Each row was made from one path, in order. Every step used is in the known rows, and no mark comes twice. Write each row's path.
Known rows
nomi gupom: |   2 |  11 |  -9 |  12 | -16 |  18 | -19 | -10 | -11 |   4 |  -2 |  -5 |   2 |  14 |   3 | -14 |  -3 |   0 |   0 |  -2 |   0 | -19 |  -2 |   2 |
belek nomi: |  -5 |  -1 |   6 | -14 | -19 |   0 |  -2 |  -1 | -10 |   8 |   7 |  -4 |  33 | -12 |  -5 |   0 |   1 |  -6 |   6 |  -6 |  10 |   1 |   1 | -14 |
ramo logad: |   0 |   8 |   9 |  -2 |   4 |  -8 |   4 |  -1 |  -4 |  -4 |  -2 |  -6 | -23 |   1 |   8 |  12 |   0 |   5 |  11 |   1 | -12 |   1 |  15 |  -5 |
tika ramo nomi: | -14 |  15 |   5 |  -1 | -12 | -22 | -10 |   8 | -10 |  13 |   2 |  -5 |  16 | -32 | -15 |  10 |   5 |   7 |  19 |  -8 |  13 |  -2 |  -1 |  12 |
belek mugum gupom: |  13 |   5 |  -7 | -13 | -24 |  -1 | -14 | -28 |   7 |   8 |  -2 |  -1 |   8 |  18 |   9 |   8 |   0 |  14 |  -5 | -30 | -19 | -18 |  -4 |  -4 |
logad belek mugum ramo nomi gupom: |  -4 |  18 | -21 |  -1 | -22 |  10 | -32 | -13 |  -5 |  20 |   4 |  -6 |  16 |  15 | -10 |   5 |  10 |  17 |  14 |  -2 | -10 | -14 | -14 |   0 |
logad ramo nomi gupom: |  -9 |  24 |   3 |  18 | -19 |  16 | -34 |  -2 | -18 |  18 |   6 |  -6 |   9 |   1 |  -8 |   0 |   2 |  10 |   9 |  -7 |   1 | -16 |  -6 |   4 |
gupom tika ramo logad belek mugum: |   8 |  10 |  -4 |  -4 | -10 | -18 | -13 | -25 |  25 |  20 |  15 |  -3 | -19 |  12 |   0 |  17 | -16 |   6 |   3 |   4 | -31 |   0 |  -4 |  -8 |
tika ramo logad belek mugum: |   1 |  14 | -10 | -14 |  -9 | -18 | -13 | -14 |  17 |  20 |   9 |  -4 | -20 |  14 |  -3 |  21 |  -9 |  11 |   5 |   9 | -31 |   4 |  -2 | -11 |
nomi gupom logad: |   3 |  27 |   1 |  12 | -26 |  18 | -19 |   5 |  -4 |   3 |  -1 |  -2 |   0 |  24 |  16 | -18 | -23 |  -5 |  -1 |  -5 |   4 |   0 |  -3 |  -3 |
ramo nomi gupom: |  -6 |  18 |  -9 |   8 | -19 |  15 | -31 |  -3 | -21 |   7 |  -2 |  -5 |   9 |   4 |  -2 |  -6 |   6 |   7 |  14 | -11 |   3 | -19 |  -4 |  11 |
gupom tika ramo: |   4 |   5 |  16 |  19 | -14 | -26 |   5 | -18 |  16 |   6 |  13 |  -5 |  12 | -27 |  -5 |  -6 | -22 |  -9 |   0 |  -4 |  12 | -11 |   0 |  10 |
tika ramo logad belek nomi gupom: |  -6 |  24 |  -4 |   7 | -33 |  -4 | -20 | -11 | -15 |  21 |   5 | -20 |  18 |  -5 |  -3 |  -9 |  -4 |  -3 |  10 |  15 |   1 | -20 |   1 | -21 |
belek mugum ramo: |   5 |  -3 | -10 | -22 |  -6 |  -2 |   3 | -18 |  21 |   9 |   8 |   5 |  17 |  15 | -11 |  17 |   2 |  16 |   2 | -10 | -13 |   6 |  -6 |  -6 |
ramo logad belek: |  -2 |  13 |  -5 |   7 |   5 | -15 |  -3 |   3 |   3 |  12 |   3 | -14 | -26 |   4 |   6 |   8 |   6 |   2 |   5 |  33 | -18 |   2 |   0 | -19 |
ramo logad belek nomi gupom tika: |  10 |  10 |   6 |  21 | -25 |   3 | -18 | -28 |   1 |   9 |  17 | -12 |   9 |   3 |   9 | -14 | -14 | -12 |   3 |   1 |  -3 | -23 |  -3 |  -8 |
logad belek nomi gupom tika ramo: |   2 |  15 |   7 |  23 | -31 | -19 | -11 | -24 |   8 |  19 |  16 | -14 |  25 | -22 |  -7 | -16 | -19 | -13 |   1 |   7 |  12 | -21 |  -7 |  -3 |
mugum belek nomi gupom: |  -5 |   8 |  -6 |  -5 | -36 |   7 | -22 | -11 | -15 |  14 |  -2 | -18 |  33 |   6 |  -6 |  -7 |   4 |  -6 |   8 |   2 |  -1 | -13 |  -3 | -16 |
tika ramo: |  -5 |  10 |   7 |   4 | -11 | -24 |   6 |  -2 |   3 |   9 |   2 |  -7 |  10 | -25 | -11 |   0 |  -9 |   0 |   3 |   4 |  11 |  -4 |   3 |   2 |
gupom logad belek tika ramo nomi: | -14 |  15 |   9 |  13 | -19 | -21 | -30 |  10 |   4 |  19 |  12 |  -8 |   9 | -27 |  -3 |  13 | -14 |   5 |  15 |   1 |   9 |   1 |  -4 |  13 |
tika ramo logad: |  -4 |  16 |  15 |   0 |  -5 | -27 |   8 |  -3 |  -1 |   5 |   0 | -13 | -14 | -17 |   1 |  12 |  -7 |   5 |  13 |   5 |  -3 |  -1 |  18 |  -4 |
belek nomi gupom logad: |   0 |  27 |   6 |   5 | -38 |  19 | -21 |   5 | -10 |   8 |   3 |  -6 |  22 |  16 |  12 | -19 | -21 |  -8 |   2 |  -8 |  10 |   0 |  -3 | -13 |
gupom tika: |  12 |  -6 |   9 |  19 |  -4 |  -3 |  -2 | -21 |  16 |  -3 |  13 |   3 |   2 |  -3 |   7 |  -8 | -15 | -11 |  -4 |  -9 |   2 |  -9 |  -4 |   9 |
tika ramo nomi gupom logad belek: |  -7 |  37 |  -7 |  19 | -26 |  -6 | -25 |  11 |   0 |  24 |   4 | -14 |   1 |   2 |   3 | -11 | -12 |   0 |   4 |  25 |   2 |   1 | -14 | -11 |

Write each row's path
|   0 |  30 |  -5 |  -2 | -32 |  16 | -29 |   0 |   0 |  12 |   3 |   0 |  14 |  25 |   7 |  -2 | -14 |  10 |  11 | -18 |  -2 |   3 |  -9 |   2 | : belek mugum ramo nomi gupom logad
|  11 |   2 |   8 |  20 | -29 |  11 | -17 | -31 |   0 |   4 |  15 |  -3 |  24 |   2 |   4 | -20 | -17 | -15 |   1 | -16 |   8 | -24 |  -5 |   3 | : belek nomi gupom tika
|  -7 |  36 |   5 |  12 | -35 |   4 | -25 |  10 | -10 |  11 |   0 |  -6 |  11 |   3 |   7 | -12 | -20 |   1 |  10 |  -9 |  13 |  -2 |  -4 |   5 | : tika ramo nomi gupom logad
|   2 |  23 |   1 |  25 | -11 | -23 |  -9 | -15 |   8 |  17 |  10 | -20 | -18 |  -6 |   5 |  -3 | -11 |  -2 |   5 |  29 | -10 | -13 |   0 | -11 | : nomi gupom tika ramo logad belek
|  -7 |  30 |  21 |  15 | -34 |   6 | -24 |   7 |  -1 |  29 |  10 | -13 |  21 |   9 |  -2 |   0 | -20 |  -1 |  -3 |   8 |   0 |   8 |  -5 | -22 | : mugum belek nomi gupom logad ramo
|  -6 |   9 | -14 | -16 |  -7 |  -7 | -15 |  -4 |   7 |  21 |   9 |   0 |  17 |  -1 | -16 |  23 |  17 |  21 |  16 |  -2 | -11 |   7 | -15 |  -2 | : logad belek mugum ramo nomi
|   0 |   7 |   7 |  -5 |   4 | -14 |  14 |  -6 |   4 |   1 |   1 |  -9 |  -6 |   0 |   2 |  15 |   7 |  12 |  13 |   6 |  -8 |   3 |  14 | -11 | : mugum ramo logad
|  -4 |  32 | -11 |  19 | -20 |   5 | -30 |  12 |  -3 |  18 |   3 | -10 |  -3 |  15 |   9 | -11 |  -7 |  -1 |   3 |  23 |  -3 |   2 | -16 | -12 | : ramo nomi gupom logad belek
|  -2 |  32 |  20 |  28 | -21 |  14 | -20 |   8 |   3 |  22 |  11 |  -3 |   1 |  15 |   4 |  -6 | -25 |   3 |  -9 |   3 |   1 |   3 |  -3 | -11 | : nomi gupom logad ramo
|   7 |   8 |   4 |  26 | -20 |   9 | -25 | -22 |  -2 |   2 |  11 |   0 |   8 |   1 |   4 | -13 | -10 |  -5 |   7 | -19 |   4 | -23 |  -8 |  19 | : ramo nomi gupom tika
|  19 |   0 |  11 |  22 | -18 |  -7 |  -3 | -33 |  14 |   0 |   9 |  -4 |  11 |  -3 |  15 | -10 | -10 |  -5 |  -7 | -21 |   1 | -26 |  -5 |   4 | : mugum gupom tika
| -15 |   4 |  11 |   5 | -14 | -19 | -25 |   1 |  -2 |  13 |  10 |  -4 |  14 | -33 | -10 |  16 |  -7 |   8 |  18 | -15 |  13 |  -7 |   5 |  23 | : belek tika ramo nomi
|   3 |   5 |   2 | -20 |   0 |  -9 |   6 | -16 |  13 |   4 |   4 |  -3 |  -8 |  14 |   0 |  24 |   2 |  17 |  13 |  -7 | -22 |   6 |  11 |  -9 | : belek mugum ramo logad
|   3 |  13 |  22 |  13 |  -8 | -29 |   7 | -16 |   9 |   2 |   8 | -10 | -13 | -19 |   4 |   7 | -17 |  -4 |  10 |  -2 |  -2 |  -7 |  17 |   3 | : gupom tika ramo logad
|   5 |  13 |  12 |  34 | -19 |  10 | -27 | -22 |   0 |  11 |  18 |  -1 |   9 |  -1 |   0 |  -8 | -14 |  -2 |   3 | -16 |   3 | -21 |  -8 |  12 | : logad ramo nomi gupom tika
|  -6 |  20 |   0 |   9 |  -1 | -31 |   2 |   1 |   6 |  17 |   3 | -19 | -20 | -12 |   0 |   8 |  -2 |   2 |   6 |  36 | -12 |   1 |   3 | -17 | : tika ramo logad belek
|  14 |   2 |   4 |  28 | -16 |  11 | -16 | -29 |   7 |  -1 |  12 |  -1 |   3 |   9 |   9 | -21 | -19 | -10 |  -4 | -12 |   2 | -24 |  -6 |  11 | : nomi gupom tika
|   9 |  23 |   8 |   8 | -27 |  -1 |  -7 |   0 |   3 |   4 |  -4 |  -6 |   8 |  12 |  23 | -10 | -14 |   1 |  -5 | -13 |   3 |  -2 |  -3 |  -8 | : mugum gupom logad
|  -3 |  15 |  12 |  13 | -23 | -26 | -12 | -14 |  -2 |  12 |   7 |  -8 |  23 | -35 |  -6 |   3 |  -2 |   3 |  14 | -21 |  14 | -18 |  -4 |  15 | : mugum gupom tika ramo nomi
|   2 |  12 |  13 |  19 | -34 | -14 |  -8 | -26 |   4 |  12 |  15 |  -9 |  29 | -24 |  -7 | -16 | -23 | -12 |   3 |  -9 |  17 | -22 |   0 |   4 | : belek nomi gupom tika ramo
|  -3 |  15 | -12 |   5 | -29 |  12 | -24 |  -9 | -15 |  18 |   5 | -14 |  24 |   6 |  -3 | -15 |   1 |  -5 |   3 |  12 |   1 | -18 |  -9 | -18 | : logad belek nomi gupom
|  -6 |  26 |  10 |  18 | -35 |   7 | -38 |   4 |  -4 |  11 |   6 |  -5 |   8 |   3 |  11 |  -8 | -29 |   1 |   9 | -15 |  12 |  -6 |   1 |  13 | : belek tika ramo nomi gupom logad
|  -1 |  20 |  -5 |  13 |  -7 |  -6 |  -9 |  14 |  10 |  14 |   4 |  -8 | -10 |  12 |  10 |  -7 | -10 |  -6 |  -6 |  31 |  -5 |  13 | -13 | -19 | : gupom logad belek
|  -4 |  30 |  15 |   4 | -25 |   1 | -30 |   3 |  -1 |  26 |  10 |   1 |  13 |   1 |  -1 |  19 |  -6 |  18 |   8 | -23 |  -7 |   5 |  -9 |   0 | : belek mugum gupom logad ramo nomi
|  -3 |  31 |   1 |  10 | -30 |  17 | -29 |  10 | -13 |   7 |  -1 |  -3 |   6 |  15 |  12 | -12 | -15 |   1 |   9 | -11 |   7 |   1 |  -4 |   3 | : ramo nomi gupom logad
|   5 |  12 |  11 |  24 | -23 | -14 |  -7 | -24 |   9 |   8 |  11 |  -8 |  13 | -17 |  -4 | -15 | -24 |  -9 |  -2 |  -6 |  13 | -22 |  -1 |  10 | : nomi gupom tika ramo
|   1 |  -3 |   6 |  21 |  -9 |   0 | -31 |   1 |  22 |  12 |  16 |  -4 | -11 |  10 |  17 |   3 | -25 |  -3 |  -7 |  13 |  -6 |   3 |  -2 |   1 | : gupom logad belek tika
|   5 |  19 |   6 |  21 | -11 | -34 |  -2 | -17 |  13 |  18 |   8 | -22 | -13 | -12 |   8 |   3 |  -5 |   2 |   3 |  23 | -11 | -15 |   1 | -15 | : mugum gupom tika ramo logad belek
|  -9 |  14 |   1 |  15 | -27 |   2 | -39 |  -9 | -12 |  13 |   5 |  -8 |  16 | -12 |  -5 |  -1 |  -9 |   7 |  14 | -16 |  10 | -25 |   3 |  21 | : belek tika ramo nomi gupom
|  -5 |  14 |   8 |  25 | -25 | -14 | -29 |  -6 |  16 |  20 |  13 | -12 |   2 | -10 |   5 |  -5 | -33 |  -3 |  -2 |  13 |   6 | -11 |   1 |   5 | : nomi gupom logad belek tika ramo
|  -6 |   6 |  -3 |  -7 | -15 |  -6 |  -7 |   2 |  -4 |  18 |  10 | -11 |  27 | -11 |  -6 |  -1 |   6 |  -7 |   3 |  19 |   2 |   2 |  -8 | -26 | : logad belek nomi
|   1 |  18 |  20 |  11 | -25 | -20 |  -4 | -23 |  -2 |   7 |  10 | -14 |   6 | -17 |   3 |  -1 | -18 |  -7 |  14 |  -7 |   3 | -17 |  16 |  -4 | : belek nomi gupom tika ramo logad
|  -6 |  -2 |   9 |  17 | -10 | -25 | -16 |  -8 |  18 |  18 |  14 | -11 |   3 | -25 |  -4 |   6 | -20 |   0 |  -1 |  14 |   5 |  -9 |   4 |   5 | : logad belek tika ramo
|   1 |  28 | -10 |  19 | -17 |   7 | -21 |   7 |   4 |  16 |   4 | -10 |  -8 |  21 |  13 | -17 | -12 |  -5 |  -6 |  28 |  -7 |   1 | -14 | -17 | : nomi gupom logad belek
|  -4 |  32 |  22 |  21 | -30 |  14 | -22 |   7 |  -4 |  26 |  15 |  -4 |  18 |   8 |   1 |  -5 | -24 |   0 |  -5 |  -1 |   6 |   4 |  -3 | -18 | : belek nomi gupom logad ramo
| -10 |   7 |  -3 |  -8 |  -4 |  -8 |  -5 |   4 |  -5 |   8 |   2 |  -3 |  25 | -15 | -14 |  15 |  19 |  16 |  19 |  -5 |   7 |   4 |  -6 |   5 | : mugum ramo nomi
|   6 |  20 | -18 |  -6 | -21 |  12 | -30 | -10 |  15 |  20 |   8 |   2 | -10 |  39 |   7 |   1 | -19 |   5 |  -5 |   3 | -27 |   5 | -15 | -12 | : nomi gupom logad belek mugum
|  -5 |  11 |   1 | -10 | -13 | -15 |   3 |  -2 |  -1 |  19 |  10 | -17 |  23 | -11 |  -6 |   9 |  10 |   1 |  11 |  23 |  -3 |   4 |   0 | -32 | : mugum ramo logad belek nomi
